Each row comes from the steps of one path. Every step used is in the known rows, and no mark comes twice. Write the path behind each row, first mark first.
Known rows
kegi -> vonefi -> bezi: [-1.97 -0.34 -1.15  1.58 -0.69 -0.88  1.05  4.12  2.06 -1.09 -0.58  0.44
  0.89 -0.83 -1.81  0.57  0.95  4.25 -0.45 -5.52  0.03  2.18]
zaduv -> bezi -> vonefi: [-0.65  1.00 -0.03  3.08  0.22 -0.88  1.90  1.86  0.99 -1.73  0.22  2.35
  1.13 -2.18 -2.55 -0.04  1.80  4.19  1.67 -4.82  1.17  0.80]
fabak -> tobik: [ 0.79 -0.95 -1.06  0.85  0.00  0.87  1.23  2.32  1.44  0.32  0.13  2.62
  1.23 -1.54 -2.04  0.23  2.22  2.31  0.44 -4.62  1.33  2.22]
dofu -> ladif -> tobik -> fabak: [-2.55 -1.10 -1.07  2.74  1.57 -1.62  1.31  2.45  2.88  0.33  1.86  3.86
 -0.51 -0.72 -2.81 -0.24  2.64  3.78 -0.04 -7.87  0.80 -1.29]
zalu -> zaduv: [-1.81 -0.18  1.70  0.92 -1.47  0.69  1.33  3.19  2.47 -1.20 -0.13  1.89
  1.03 -2.14 -1.50  1.16  2.16  1.81  0.74 -2.96 -0.94  0.50]
kegi -> vonefi -> bezi -> tenag -> tobik: [-0.58 -1.66 -1.89  2.14 -1.39 -2.13  2.10  5.62  2.60  0.59 -0.98 -0.48
  0.89 -0.50 -2.77 -1.62  0.57  4.85  1.60 -5.57 -0.34  4.48]
kegi -> vonefi -> bezi -> tenag: [-0.66 -0.21 -1.39  1.54 -1.44 -1.54  2.77  5.35  1.94 -0.63 -1.07 -0.10
  1.27 -1.16 -1.85 -0.20  1.21  4.58  0.08 -4.50  0.06  3.68]
kegi -> vonefi: [-0.74 -0.93 -0.22  0.46  0.23  0.79  2.84  3.76  1.82 -1.15 -0.15 -0.05
  0.83 -1.21 -1.64  0.63  0.41  3.21 -0.09 -3.58  0.66  1.79]
ladif -> tobik: [-1.61 -0.37 -0.64  1.53  0.05  0.11  0.89  2.21  0.65 -0.13  0.59  2.87
 -0.29 -1.19 -2.50  0.94  0.90  2.78  1.60 -5.97  0.42  1.17]
zalu -> fabak -> tobik -> ladif: [-0.10 -2.10 -0.18  0.80  0.79  1.24  1.53  3.61  4.17  0.71  0.97  2.95
  1.24 -3.50 -2.19 -0.36  4.35  2.63  0.44 -6.73  1.26  1.26]
zaduv -> bezi -> tenag -> tobik -> ladif -> dofu: [ 0.89 -1.75 -0.01  3.55  0.84 -1.33  1.51  3.94  3.24 -0.68  0.69  0.81
  1.49 -2.21 -5.05 -1.46  3.71  4.74  1.76 -7.23 -1.09 -0.10]
zalu -> fabak: [-1.42 -1.25  0.70 -0.03 -0.76  0.55  1.92  3.81  1.86 -0.33 -0.28  1.34
  0.20 -2.91 -0.30  0.33  1.56  2.76  1.22 -6.36  0.64  2.22]
ladif -> dofu: [-0.91 -0.89  0.45  0.76 -0.70  0.86  1.63  2.90  0.35 -1.57  0.70  1.50
  2.20 -0.94 -2.88  0.89  1.36  3.24  0.88 -5.28 -0.97  0.06]
dofu -> ladif: [-1.40 -0.01 -0.43  2.19  0.14 -0.27  0.80  2.44  1.87 -0.41 -0.38  2.06
  0.76 -1.81 -2.11  1.27  3.34  2.72 -1.05 -5.90  0.77  1.65]
bezi -> tenag -> tobik -> fabak -> zalu -> zaduv: [ 0.65 -2.20 -0.48  1.14 -1.62 -0.19  2.29  4.88  4.14  0.56  1.33  0.95
  2.43 -0.52 -3.60 -3.61  3.65  2.21  4.31 -3.84 -2.34  0.26]
tenag -> tobik: [-0.63 -1.79 -0.81  1.37 -0.41  0.04  0.33  3.12  2.18  0.46 -0.40  0.78
  0.27 -1.12 -1.91 -0.37  1.21  2.76  1.64 -5.50  0.02  2.29]
tenag -> tobik -> fabak -> zalu: [ 0.32 -2.70 -1.91  1.00  0.13  0.19  0.34  3.04  3.39  0.54  1.35  0.55
  1.70 -0.03 -2.92 -2.99  2.86  2.58  3.09 -6.14 -1.01  0.08]
tobik -> ladif -> dofu: [-0.92 -1.31  0.44  1.74  0.62  1.32  1.07  3.11  2.38 -1.83  1.37  1.52
  2.49 -1.80 -3.91  0.92  3.83  3.58 -0.11 -5.39 -1.07 -1.30]
zaduv -> bezi -> tenag -> tobik -> fabak: [ 1.11 -2.14 -0.53  2.54  0.50 -2.45  2.01  3.96  3.71  0.36 -0.07  0.40
 -0.40 -1.50 -1.64 -2.96  1.70  4.85  2.01 -6.70  0.51  0.59]
kegi -> vonefi -> bezi -> tenag -> tobik -> fabak -> zalu: [ 0.28 -2.29 -3.24  1.72 -0.75 -1.85  2.05  5.46  3.97  0.70  0.78 -0.51
  2.18  0.55 -3.76 -4.09  2.37  4.57  3.03 -6.32 -1.43  2.15]
fabak -> zalu -> zaduv -> bezi -> vonefi: [-0.77  1.85  0.49  2.89 -1.00 -0.06  1.56  1.84  1.81 -2.26  1.29  3.13
  3.03 -2.11 -4.64 -0.99  3.84  2.12  3.78 -3.60 -1.26 -0.02]
fabak -> zalu -> zaduv: [-0.78  0.30  0.62  0.77 -1.63  1.65  0.61  2.74  2.09 -1.19  0.53  1.97
  2.50 -1.56 -3.24 -0.01  3.66  0.59  2.50 -3.38 -2.11  0.65]
tenag -> tobik -> ladif -> zalu -> zaduv -> bezi: [-0.49 -2.48  1.32  4.52  1.35 -0.78 -0.04  2.62  5.75  0.19  0.46  1.04
 -0.56 -3.15 -4.43 -0.74  3.84  1.41  2.92 -7.09 -0.70 -1.68]

Which path is each row?
[ 0.07 -1.12  1.16  3.69  0.00 -1.40  1.30  4.23  5.37 -0.35 -0.24  1.27
  0.47 -3.20 -3.56 -1.29  4.33  3.23  1.78 -5.07 -0.96  0.29]  zalu -> zaduv -> bezi -> tenag -> tobik -> ladif
[ 1.03 -2.04  1.16  3.66 -0.73 -1.75  2.18  3.55  3.41  0.55 -0.70  0.68
 -0.49 -2.37 -3.69 -1.33  1.88  1.50  4.61 -5.93 -0.50  1.05]  ladif -> zalu -> zaduv -> bezi -> tenag -> tobik
[-0.71 -1.11 -1.93  1.07  0.77  0.29  0.85  2.21  1.68  0.05  2.42  3.01
  1.13 -0.22 -3.59 -1.67  2.64  2.49  2.95 -6.74 -0.55 -1.07]  ladif -> tobik -> fabak -> zalu
[-0.75 -1.93 -1.20  3.31 -1.06 -1.59  0.27  5.11  3.20 -0.06  0.53  1.18
  2.35 -1.18 -4.98 -1.25  4.11  5.11  1.43 -7.33 -2.06  1.14]  vonefi -> bezi -> tenag -> tobik -> ladif -> dofu
[-0.05 -1.74 -0.27 -0.11 -0.27  0.73  2.06  3.44  2.05  0.92  0.28  2.88
  0.90 -2.76 -1.34 -0.22  2.01  2.52  1.59 -6.51  1.51  2.66]  zalu -> fabak -> tobik
[-0.01 -1.86  1.24  2.60 -0.59 -2.59  2.31  4.46  4.88 -0.06  0.22  1.12
 -0.09 -1.88 -2.01 -2.76  2.11  3.91  2.70 -5.21 -0.80 -0.51]  zalu -> zaduv -> bezi -> tenag -> tobik -> fabak
[-1.80 -1.58 -0.63  1.39  0.70 -0.40  1.57  2.90  2.06 -0.02  1.59  2.83
 -0.40 -0.70 -1.93 -0.65  0.95  3.62  1.31 -6.37  0.58 -1.24]  ladif -> tobik -> fabak
[ 0.83 -3.00 -0.94  1.29 -0.62 -1.21  2.67  4.82  3.34  0.89  0.32  0.05
  0.59 -0.83 -1.56 -2.68  1.56  4.18  2.01 -4.85  0.29  1.29]  bezi -> tenag -> tobik -> fabak
[ 1.01 -0.03  0.61  1.81 -0.62 -1.07  2.29  3.75  3.75 -1.45  0.96  1.60
  1.99 -1.80 -3.06 -2.64  4.32  2.68  2.89 -4.61 -1.65 -1.17]  tobik -> fabak -> zalu -> zaduv -> bezi -> tenag
[-1.44 -0.47 -2.16  2.52  1.36 -0.87  0.56  1.94  2.51  0.41  2.63  3.68
  1.07 -0.27 -4.61 -1.36  4.45  2.52  1.77 -8.16 -0.32 -0.99]  dofu -> ladif -> tobik -> fabak -> zalu
[-1.99  0.86 -0.26  3.44  0.36 -1.42  2.14  1.73  2.77 -1.48  3.38  4.82
  1.89 -1.00 -5.33 -2.42  3.17  3.22  5.12 -5.45 -1.55 -2.71]  ladif -> tobik -> fabak -> zalu -> zaduv -> bezi -> vonefi
[ 0.13 -2.53 -0.60  2.09  0.89 -0.23  2.24  2.40  2.66  1.86  0.60  3.12
  0.32 -2.82 -3.36 -0.04  3.52  1.03  1.94 -9.01  2.12  1.98]  dofu -> ladif -> zalu -> fabak -> tobik
[-0.39  0.17 -1.07  1.94 -2.13 -1.36  0.84  4.30  1.23 -0.42 -1.41  1.11
  1.06 -1.61 -1.41 -0.01  2.52  4.10  0.43 -5.36 -0.11  3.26]  vonefi -> bezi -> tenag
[-0.85 -0.58 -0.20  3.27 -0.39 -1.38  1.45  2.60  4.42 -0.79  2.36  2.51
  2.45 -0.81 -4.69 -3.80  3.34  3.26  5.13 -5.01 -1.66 -1.69]  tenag -> tobik -> fabak -> zalu -> zaduv -> bezi -> vonefi
[-1.93 -0.85 -0.13  1.40 -0.45  0.27  1.27  2.77  2.92 -0.39  2.58  3.70
  1.52 -0.40 -3.98 -1.64  3.07  1.75  3.61 -5.26 -2.12 -2.04]  ladif -> tobik -> fabak -> zalu -> zaduv
[-2.75 -0.25 -0.34  2.65  0.29 -0.83  0.90  2.40  3.74 -0.21  2.88  4.62
  1.46 -0.51 -4.96 -1.23  4.79  1.72  2.35 -6.68 -1.72 -2.02]  dofu -> ladif -> tobik -> fabak -> zalu -> zaduv
[ 0.91 -3.16 -0.21  0.77  0.10  0.88  2.53  2.90  2.13  1.53  0.52  2.21
  0.25 -2.78 -2.39 -0.35  1.83  0.82  3.23 -7.58  1.85  1.89]  ladif -> zalu -> fabak -> tobik
[ 0.94 -3.06  1.25  3.56 -0.09 -2.34  2.75  3.94  4.77  0.69  0.48  0.55
 -0.60 -1.90 -3.11 -2.80  1.97  2.49  4.31 -6.30 -0.53 -1.31]  ladif -> zalu -> zaduv -> bezi -> tenag -> tobik -> fabak
[-0.37 -1.35  0.25  2.24  0.12 -1.10 -0.10  2.80  5.00 -0.41  1.28  1.63
  1.14 -1.03 -3.63 -3.17  3.52  2.35  3.63 -6.56 -2.16 -1.71]  tenag -> tobik -> fabak -> zalu -> zaduv -> bezi
[ 1.10 -0.19  0.07  2.48 -1.44 -1.11  1.11  3.70  2.87 -0.13 -0.05  1.26
  1.61 -1.79 -4.49 -2.31  3.65  1.67  4.58 -5.14 -1.99  2.07]  fabak -> zalu -> zaduv -> bezi -> tenag -> tobik
[ 2.33 -1.68 -1.71  2.31  0.42 -1.57  1.39  3.52  3.31  0.28  0.75  0.40
  1.13 -0.84 -3.43 -4.06  3.45  3.62  3.74 -7.02 -0.58  0.80]  zaduv -> bezi -> tenag -> tobik -> fabak -> zalu
